Every row comes from one small tree of marks. Brackets hold a mark, then the marks that hang from it, in the order of their numbers. Every link used is in the known rows. Which tree was each row made from?
Known rows
[j998 [j879 j444 j604 j805]]: [-2.13, -0.89,  0.57,  0.16, -2.38, -0.44, -0.63, -0.80,  0.72,  0.49,
  1.71,  0.77,  2.93, -2.08, -0.89, -1.03, -0.79]
[j443 j604 j805 j998]: [ 1.23, -0.71, -1.29,  0.22,  0.48, -2.20,  0.00,  0.22,  0.40, -1.19,
  0.86, -0.90, -4.07, -0.24, -1.68, -0.72,  2.05]
[j443 j604 j805 [j998 j879]]: [ 1.18, -0.63, -1.01,  0.28,  0.31, -2.02, -0.52, -0.14,  0.68, -1.38,
  2.13, -0.59, -5.75, -0.93, -2.29, -0.79,  1.60]
[j444 j443 [j879 j604 j805 j998]]: [-1.19, -0.93, -0.18,  0.06,  0.56,  0.29, -0.89, -0.20,  1.84,  0.99,
  0.50,  0.54,  1.92, -0.53, -1.82, -0.33, -0.30]
[j879 [j444 [j443 j604 j805]] j998]: [ 1.15, -2.02, -0.30,  0.05, -1.90, -2.31, -0.61,  0.37,  1.81,  1.73,
 -0.58, -0.49, -0.80, -1.05, -0.57, -0.60,  1.21]
[j805 j443]: [ 0.69, -0.17,  0.12,  0.12,  0.50,  0.79, -0.17,  0.14, -0.35, -0.14,
 -0.54, -0.18,  0.38, -0.31,  0.90,  0.27,  0.05]
[j604 j879]: [-1.22, -0.37,  0.21,  0.37, -1.23,  0.63, -0.18,  0.05, -0.12,  1.22,
  0.12,  0.29, -0.97, -0.15, -0.47, -0.23, -0.36]
[j604 [j443 [j998 [j879 j444]]]]: [-1.20, -0.34,  0.08,  0.78,  0.58, -0.37, -0.22, -0.89,  0.93, -0.98,
  1.38,  0.42, -0.39, -1.29, -1.59,  0.06,  0.35]
[j443 [j604 [j879 j444 j998]] j805]: [-1.63, -2.33,  0.58,  0.15, -4.24, -1.85, -0.26,  0.29,  1.09,  2.99,
 -0.36,  0.00, -1.64, -1.50, -0.47, -1.02,  0.32]
[j443 [j604 [j879 j805]]]: [-0.17, -0.97,  0.59,  0.31, -2.11, -0.32, -0.31,  0.00, -0.22,  0.88,
  0.57, -0.13, -0.83, -0.52, -1.76, -1.19,  0.22]
[j879 [j444 [j443 j805]] j998]: [ 0.49, -1.41, -0.34,  0.06, -0.69, -1.45, -0.70,  0.09,  1.70,  1.79,
 -0.79,  0.11,  0.79, -1.15,  0.40, -0.41,  0.03]
[j604 [j443 j805] [j879 j998]]: [-0.75, -1.52,  0.46,  0.63, -3.56, -0.01,  0.10, -0.31,  0.15,  1.53,
 -0.66,  0.16, -1.24, -0.33, -0.73, -0.02, -0.04]
[j879 [j604 j443]]: [-1.10, -0.73,  0.03,  0.52, -2.74,  0.46,  0.56, -0.40, -0.28, -0.76,
  0.12, -0.22,  1.58,  0.37, -1.11,  0.67,  1.29]
[j444 [j879 [j604 j443] j805]]: [-0.91, -0.27,  0.36,  0.36, -1.05,  0.76, -0.05, -0.72,  0.32,  0.03,
  1.03,  0.11,  2.69, -0.37, -2.05,  0.00,  0.06]
[j805 [j443 j998]]: [-0.04, -0.06, -0.62,  0.41,  2.71,  0.33, -0.13,  0.06,  0.07, -1.60,
  0.00, -0.11, -1.01, -0.27, -0.09,  0.11,  0.75]
[j443 [j604 j879] j805 j998]: [-0.04, -1.07, -0.97,  0.59, -0.75, -1.55, -0.19,  0.27,  0.28, -0.09,
  0.96, -0.63, -5.13, -0.39, -2.25, -0.94,  1.75]
[j805 [j443 j604]]: [ 1.25, -0.80,  0.18,  0.06, -0.56, -0.11, -0.09,  0.45, -0.26, -0.36,
 -0.31, -0.83, -1.33, -0.18, -0.13,  0.08,  1.37]
[j998 [j879 [j444 j443] j604]]: [-1.17, -1.02, -0.52,  0.38, -1.42, -0.19, -0.90, -0.36,  1.47,  0.39,
  1.27,  0.25,  1.04, -1.34, -1.10, -0.05,  0.43]

Which tree is each row?
[-0.46, -0.28,  0.81,  0.05, -0.59, -0.49, -0.88, -0.77,  0.72,  0.72,
  1.38,  0.80,  2.09, -2.06, -0.31, -1.11, -1.57] -> [j998 [j879 j444 j805]]
[ 0.61, -0.65, -0.59,  0.37,  1.65, -0.43, -0.06,  0.35,  0.13, -1.77,
  0.23, -0.75, -2.62, -0.19, -1.06, -0.12,  1.99] -> [j805 [j443 j604 j998]]
[-0.14, -0.32, -1.09,  0.53,  2.98, -0.77, -0.60, -0.01,  1.53, -0.52,
  0.26,  0.05,  0.45, -0.69, -1.01, -0.23,  0.95] -> [j879 [j444 [j443 j998]]]
[ 1.79, -1.11, -1.52,  0.45,  1.15, -2.50, -0.64,  0.26,  1.57, -0.41,
  0.61, -0.89, -2.28, -0.94, -1.67, -0.79,  2.29] -> [j879 [j444 [j443 j604 j805 j998]]]
[ 0.19, -0.95, -0.46,  0.49, -3.43, -0.44,  0.41, -0.39, -0.27, -0.51,
  0.19, -0.60,  0.42,  0.01, -0.96,  0.31,  1.50] -> [j879 [j604 [j443 j805]]]
[ 1.69, -0.73,  0.69,  0.13, -0.63, -0.03, -0.81, -0.25, -0.14, -0.52,
  1.25, -0.34, -1.16, -1.32, -1.01, -0.80,  0.20] -> [j998 [j879 [j805 [j443 j604]]]]
[-1.30, -0.84, -0.47,  0.60, -0.01, -0.62, -0.08,  0.28,  0.29, -0.38,
  0.87, -0.26, -3.94, -0.08, -2.44, -0.61,  1.59] -> [j443 [j604 j879] j998]
[-0.43, -0.99, -0.09,  0.43,  0.75, -0.86, -0.67, -0.09,  0.95, -0.83,
  1.29, -0.20, -2.36, -1.81, -1.10, -0.42,  1.11] -> [j805 [j443 j604 [j998 [j879 j444]]]]
[-0.35, -1.17, -1.01,  0.02, -0.49, -0.56, -0.77,  0.13,  1.94,  1.32,
  0.29, -0.08, -0.98, -0.43, -1.26,  0.09,  0.44] -> [j444 [j443 j805] [j879 j604 j998]]
[-2.36, -0.40, -0.87,  0.43,  0.28, -0.23, -0.25, -0.46,  0.66, -1.84,
  2.13,  0.35, -2.16, -0.58, -2.10, -0.15,  0.88] -> [j443 [j998 [j879 j604]]]
[ 2.59, -0.73, -1.79,  0.54,  1.44, -1.87, -1.05, -0.05,  1.23, -1.44,
  2.04, -0.94, -5.92, -0.63, -2.86, -0.59,  2.19] -> [j444 [j443 j604 j805 [j998 j879]]]
[-1.28, -0.09, -0.04, -0.05, -0.12,  0.27, -0.41, -0.32,  0.63,  0.41,
  1.23,  0.35,  1.91, -0.72, -1.39, -0.58, -0.55] -> [j444 [j879 j604 j805]]
[-0.86, -0.36, -0.13,  0.77,  1.81,  0.98, -0.58, -0.20, -0.22, -0.52,
  0.40,  0.37, -0.18, -0.89, -1.04, -0.93, -0.23] -> [j604 [j879 [j805 [j443 j998]]]]
[ 1.06, -0.64, -0.28,  0.37,  1.75, -0.51, -0.31,  0.03, -0.04, -1.88,
  0.48, -0.51, -0.77, -0.62, -1.38, -0.86,  1.36] -> [j879 [j805 [j443 j604 j998]]]
[-1.01, -0.65, -1.36,  0.39, -0.42, -1.14, -0.41, -0.48,  0.62, -1.57,
  2.25,  0.01, -3.30, -1.02, -1.89, -0.51,  1.09] -> [j443 j805 [j998 [j879 j604]]]
[ 0.93, -0.45, -0.06,  0.25,  0.82, -0.45, -0.87, -0.30,  0.99,  0.86,
 -0.01,  0.21,  3.53, -1.12, -0.35, -0.86, -0.41] -> [j879 [j444 j443] j805]
[-1.65, -0.74,  0.22,  0.79,  1.26,  0.44, -0.65, -0.30,  0.32,  0.53,
  0.26,  0.63,  1.71, -1.83, -0.40, -1.18, -0.65] -> [j604 [j879 j444 [j805 [j443 j998]]]]
[-1.34, -0.11, -0.66,  0.35,  2.79,  0.73, -0.54, -0.26,  0.68, -1.06,
  1.22,  0.21,  0.93, -0.98, -1.57, -0.44,  0.20] -> [j444 [j879 j604 [j805 [j443 j998]]]]
[ 0.24, -1.78,  0.56,  0.11, -0.80, -1.41, -0.73,  0.01,  1.70,  1.33,
 -0.42,  0.12,  2.15, -1.14, -1.08, -1.03,  0.46] -> [j879 [j444 [j443 j604]] j805 j998]
[-2.12, -1.06,  1.07,  0.22, -1.65,  0.37, -0.38, -0.27,  0.32,  1.69,
 -0.21,  0.93,  0.95, -0.68, -0.66, -1.00, -1.40] -> [j604 [j879 j805 j998]]
[-1.03, -0.99, -0.46,  1.03, -1.02, -0.77, -0.04, -0.49,  0.47,  0.52,
  0.31,  0.04, -0.94, -1.20, -1.28, -0.48,  0.69] -> [j604 [j443 j805 j998] [j879 j444]]
[-0.89, -1.43, -0.72,  0.57, -1.35, -2.10, -0.28,  0.20,  0.85,  0.89,
  0.79, -0.39, -3.19, -1.39, -1.61, -1.20,  1.28] -> [j443 [j604 [j879 j444]] j805 j998]
[-3.45, -1.60,  0.90, -0.01, -2.81, -0.79, -0.03, -0.38,  1.07,  1.28,
 -0.13,  0.97,  4.77, -1.51, -0.16, -0.97, -0.74] -> [j879 j444 j604 j805 j998]
[-2.59, -0.90,  0.21,  0.12, -2.58, -0.37, -0.34, -0.45,  0.87,  0.51,
  1.41,  0.58,  1.08, -1.59, -0.53, -0.26, -0.12] -> [j998 [j879 j444 j604]]
